What can hang from each mark
K369: K585
K95: K13
K585: K13 K369
K771: K350
K350: K13 K369 K482 K771 K808
K13: K95 K585

Known rows, with every way that one mark hangs from another
K771{K350{K13 K808}}: [-2.58  0.96  2.94 -0.04 -1.88 -1.21 -1.11  2.35  3.01  0.55 -0.19 -0.19
  0.37 -2.45 -3.59  0.37  0.12 -1.01  0.63]
K771{K350{K369{K585} K482 K808}}: [-3.81 -0.67  4.36 -0.41 -2.43 -1.28 -1.30 -0.56  4.06  2.42  0.03  2.42
 -0.24 -0.39 -3.20  0.56  0.59  1.08  1.89]
K95{K13{K585{K369}}}: [-1.09 -2.63  0.65 -1.67  1.96  0.96 -1.20  0.17  0.57  0.42 -1.40  4.40
 -0.09 -0.05  1.71  2.12  0.97  0.91 -1.57]
K369{K585{K13{K95}}}: [-2.28  0.56  1.83  0.19  0.93  1.34  0.38 -1.18  0.15  0.95  0.64  2.68
  0.33  2.44  1.12 -1.06 -1.62 -0.08 -0.39]
K95{K13{K585}}: [-0.71 -0.99 -0.39 -2.08  1.22  1.09 -1.31  0.54  0.36  1.03 -1.06  3.64
 -0.22 -0.66  0.83  1.12  0.83  1.11 -1.22]
K95{K13}: [-0.12 -0.63  0.47 -3.23  0.40  0.76 -1.28  1.11 -0.44  0.22  0.10  1.23
  0.07  0.66  0.80  0.67  1.25  0.22 -0.95]
K350{K369 K482 K771}: [-1.90 -2.79  2.40 -0.04 -2.03 -3.55  0.92 -1.79  0.05 -0.20  0.78  1.41
  1.96 -1.15 -2.81  2.61  2.67  1.79  0.81]
K350{K13{K585} K369 K771}: [-3.10 -1.06  1.47  1.20 -0.80 -3.55  0.94 -1.47  1.65 -0.35 -1.08  3.91
  1.51 -5.74 -4.40  4.72  2.08 -0.02 -0.67]
K350{K13 K369 K808}: [-3.99  0.76  4.06 -2.22 -0.80 -1.06 -0.48 -0.95  2.93  1.00  0.09  1.03
 -0.57 -6.53 -4.13  2.66  2.30 -1.77  2.85]
K771{K350{K369{K585} K482}}: [-2.38 -0.56  2.58  0.43 -2.42 -1.54 -1.05 -0.63  2.86  0.98  0.11  2.75
  0.40  1.21 -2.48  1.19  0.33  1.30  0.90]
K771{K350{K369 K482 K808}}: [-3.09 -1.19  3.75 -0.99 -2.52 -2.07 -0.46 -0.20  3.25  1.33 -0.08  0.51
  1.11 -1.44 -3.15  0.99  1.07  0.67  2.21]
K13{K95 K585{K369}}: [-0.57 -2.05  0.97 -0.07  1.75  0.63  1.33  0.64  1.03  0.37 -2.43  3.12
  1.53  0.12  2.38  0.46 -0.27  1.74 -0.82]
K771{K350{K13 K369}}: [-2.19  0.61  1.88 -0.18 -2.46 -2.36 -0.74  0.03  2.86 -0.79 -0.86  1.25
  1.43 -2.64 -3.89  2.81  0.39 -1.05  0.54]
K369{K585{K13}}: [-2.81  0.68  1.34  1.44  1.11  1.42 -0.61 -2.26  0.38  1.19  1.00  3.52
 -0.72  1.77  0.22 -0.13 -1.60 -0.67 -0.28]
K771{K350{K13{K95}}}: [-1.04  1.03  1.51 -0.20 -2.37 -1.16 -0.11  3.17  1.56 -1.01 -0.93 -0.21
  2.22 -0.23 -2.11  0.19 -0.22 -0.11 -0.18]
K585{K13{K95} K369}: [-2.18 -2.49  3.18 -0.03  1.70  0.00  0.97 -1.66 -0.90 -1.44 -0.62  1.83
  3.14  2.21  2.88  0.92 -1.30 -0.37 -0.24]
K585{K369}: [-0.53 -2.15  1.79  0.82  1.18 -0.38 -0.10 -0.84  0.23 -0.74 -0.93  1.93
  0.03  1.14  1.19  1.81  0.40 -0.44 -0.62]
K771{K350{K13{K95} K369 K482}}: [-2.38  0.09  3.01 -1.21 -3.50 -2.24 -0.20  1.76  2.26 -0.89 -0.09  0.87
  2.52 -1.43 -3.26  1.60  1.81  1.03  2.16]
K585{K13{K95}}: [-1.68 -0.35  1.22 -0.63  0.54  0.53  1.38 -0.68 -1.33 -0.76  0.22  0.11
  3.00  1.24  1.43 -0.74 -1.31 -0.30  0.09]
K771{K350{K369 K482}}: [-1.79 -1.21  1.74 -0.25 -2.86 -2.17 -0.60 -0.50  2.09 -0.14 -0.38  0.92
  1.82  0.16 -2.41  1.43  0.81  1.36  1.33]
K13{K585}: [-0.71 -0.67 -1.12  1.51  1.10  0.25  0.31 -0.42  1.64  0.98 -0.97  2.89
 -0.18 -1.56  0.17  0.39 -0.46  1.09 -0.42]
K13{K95 K585}: [-0.37 -0.45 -0.42 -0.41  0.76  0.77  1.53  1.48  0.82  1.04 -1.78  1.90
  1.44 -0.70  1.43 -0.85 -0.68  2.04 -0.62]

Rows
[-3.10  0.17  3.60  0.03 -2.91 -1.28 -1.46  2.43  2.99  0.66  1.35  0.13
  0.42 -1.80 -4.01 -0.03  1.72  0.07  2.24]
K771{K350{K13 K482 K808}}
[-4.58 -0.35  4.98 -2.07 -1.87 -1.37 -0.81 -0.49  3.07  1.14  2.08  1.24
 -0.60 -5.96 -4.62  1.91  4.20 -0.22  5.08]
K350{K13 K369 K482 K808}
[-5.46 -0.89  4.11 -1.08 -0.91 -0.86 -0.61 -0.76  4.07  1.96  1.03  3.38
 -0.64 -7.12 -4.44  2.34  3.79  0.75  4.73]
K350{K13{K585} K369 K482 K808}
[-3.13 -0.53  3.29 -0.47 -0.50 -1.93  1.54  2.51  1.95  1.33 -0.66  1.41
  1.70 -4.72 -2.84  0.76  1.50  0.44 -0.43]
K350{K13{K95 K585} K771 K808}
[-4.32 -2.00  5.19 -0.61 -1.23 -2.29  0.02 -1.91  2.49  2.81  1.21  3.15
 -0.51 -1.94 -3.86  1.59  2.62  1.42  1.84]
K350{K369{K585} K482 K771 K808}
[-4.07 -0.29  3.24  0.41 -0.72  0.16 -0.91  1.44  3.06  1.82  1.81  2.38
 -1.17 -5.14 -3.25  0.15  3.41  0.71  3.58]
K350{K13{K585} K482 K808}
[-1.92  0.12  1.75  0.88 -3.04 -1.67 -1.18  2.28  1.89 -0.93  1.07  0.46
  1.06 -0.36 -3.10  0.70  1.57  0.30  1.79]
K771{K350{K13 K482}}
[-4.15 -0.41  4.35 -1.00 -3.28 -2.37 -1.18  0.68  3.85  0.63  0.50  0.91
  0.92 -3.49 -4.72  1.66  2.30 -0.04  2.99]
K771{K350{K13 K369 K482 K808}}
[-2.57 -0.48  3.06 -1.09 -1.69 -1.89 -0.33 -0.57  3.46  1.37 -1.61  0.13
  0.97 -2.04 -2.89  1.21 -0.47 -0.30  0.44]
K771{K350{K369 K808}}
[-3.49 -2.75  4.69 -1.09 -1.73 -3.24  0.62 -1.66  1.42  1.57  1.03  0.82
  1.19 -3.22 -3.71  1.65  3.07  1.30  1.84]
K350{K369 K482 K771 K808}
[-2.24  0.69  3.31 -1.27 -2.26 -0.88 -0.19  3.50  2.80  0.44 -0.66 -0.71
  1.42 -1.85 -2.79 -0.36  0.13 -0.58  0.33]
K771{K350{K13{K95} K808}}
[-3.62 -0.99  4.48  0.17 -2.16 -2.45 -0.18  1.81  0.94  0.52  2.51  0.39
  0.32 -3.52 -4.58  0.83  3.79  0.30  2.28]
K350{K13 K482 K771 K808}
[-1.73 -0.56  1.74  0.85 -1.12 -0.92  0.09  2.38  2.71 -0.74 -1.98  2.34
  2.08 -0.71 -1.27  1.54 -0.25  0.40 -0.55]
K771{K350{K13{K95 K585{K369}}}}
[-2.67 -2.03  2.88  0.60 -1.55 -2.59  0.17 -2.43  0.78  0.98  1.01  3.59
  0.49 -0.06 -2.98  2.23  2.35  1.96  0.58]
K350{K369{K585} K482 K771}
[-4.77 -1.07  3.63 -0.14 -0.30 -3.07  0.82 -1.33  3.24  1.59 -1.04  3.33
  0.86 -7.65 -5.35  3.65  2.24 -0.36  0.39]
K350{K13{K585} K369 K771 K808}
[-1.85 -1.03  2.20  1.38 -2.68 -2.73 -0.06  1.72 -0.29 -1.31  2.58  0.75
  1.16 -1.66 -3.70  1.48  3.60  0.68  1.29]
K350{K13 K482 K771}
[-4.16 -0.69  4.63 -1.35 -1.25 -3.57  0.55 -0.67  2.13  0.68  0.04  0.94
  0.95 -6.20 -5.42  3.53  2.67 -1.43  0.65]
K350{K13 K369 K771 K808}
[-3.36 -0.59  1.86  0.83 -2.56 -2.29 -0.80  0.30  3.60  0.00 -0.09  3.11
  1.41 -3.11 -3.89  2.72  1.60  1.12  1.88]
K771{K350{K13{K585} K369 K482}}
[-4.28  1.45  5.09 -3.03 -0.46  0.10 -0.10  0.17  3.50  2.14 -0.29  2.48
 -0.79 -4.75 -3.49  1.11  1.87 -0.89  2.52]
K350{K13{K95} K369{K585} K808}
[-3.58 -0.67  1.79  0.28 -1.14 -1.41 -0.42 -1.05  2.37  0.18  0.91  3.98
  0.21 -5.18 -3.60  3.04  3.58  1.03  3.65]
K350{K13{K585} K369 K482}
[-2.68 -0.18  2.79  0.09 -3.61 -2.69 -1.04  0.59  2.76 -0.90  0.54  1.39
  1.58 -1.93 -4.19  2.58  2.10  0.40  2.17]
K771{K350{K13 K369 K482}}
[-1.79  0.84  2.43 -2.61 -1.20 -0.92  0.74  0.26  1.05 -0.95 -0.73  0.82
  1.76 -3.98 -2.26  2.09  1.88 -0.30  2.07]
K350{K13{K95} K369}
[-3.87 -0.86  2.90  0.11 -0.65 -0.20 -0.55 -3.58  1.21  1.05  1.82  4.07
  0.10  0.10 -1.35  1.51  0.98  0.82  2.95]
K350{K369{K585{K13}} K482}
[-2.93  1.07  2.21  0.23 -2.01 -1.71 -1.09 -0.26  3.50  0.22 -0.78  2.93
  0.07 -1.68 -3.89  2.76  0.23 -0.81  0.22]
K771{K350{K13 K369{K585}}}
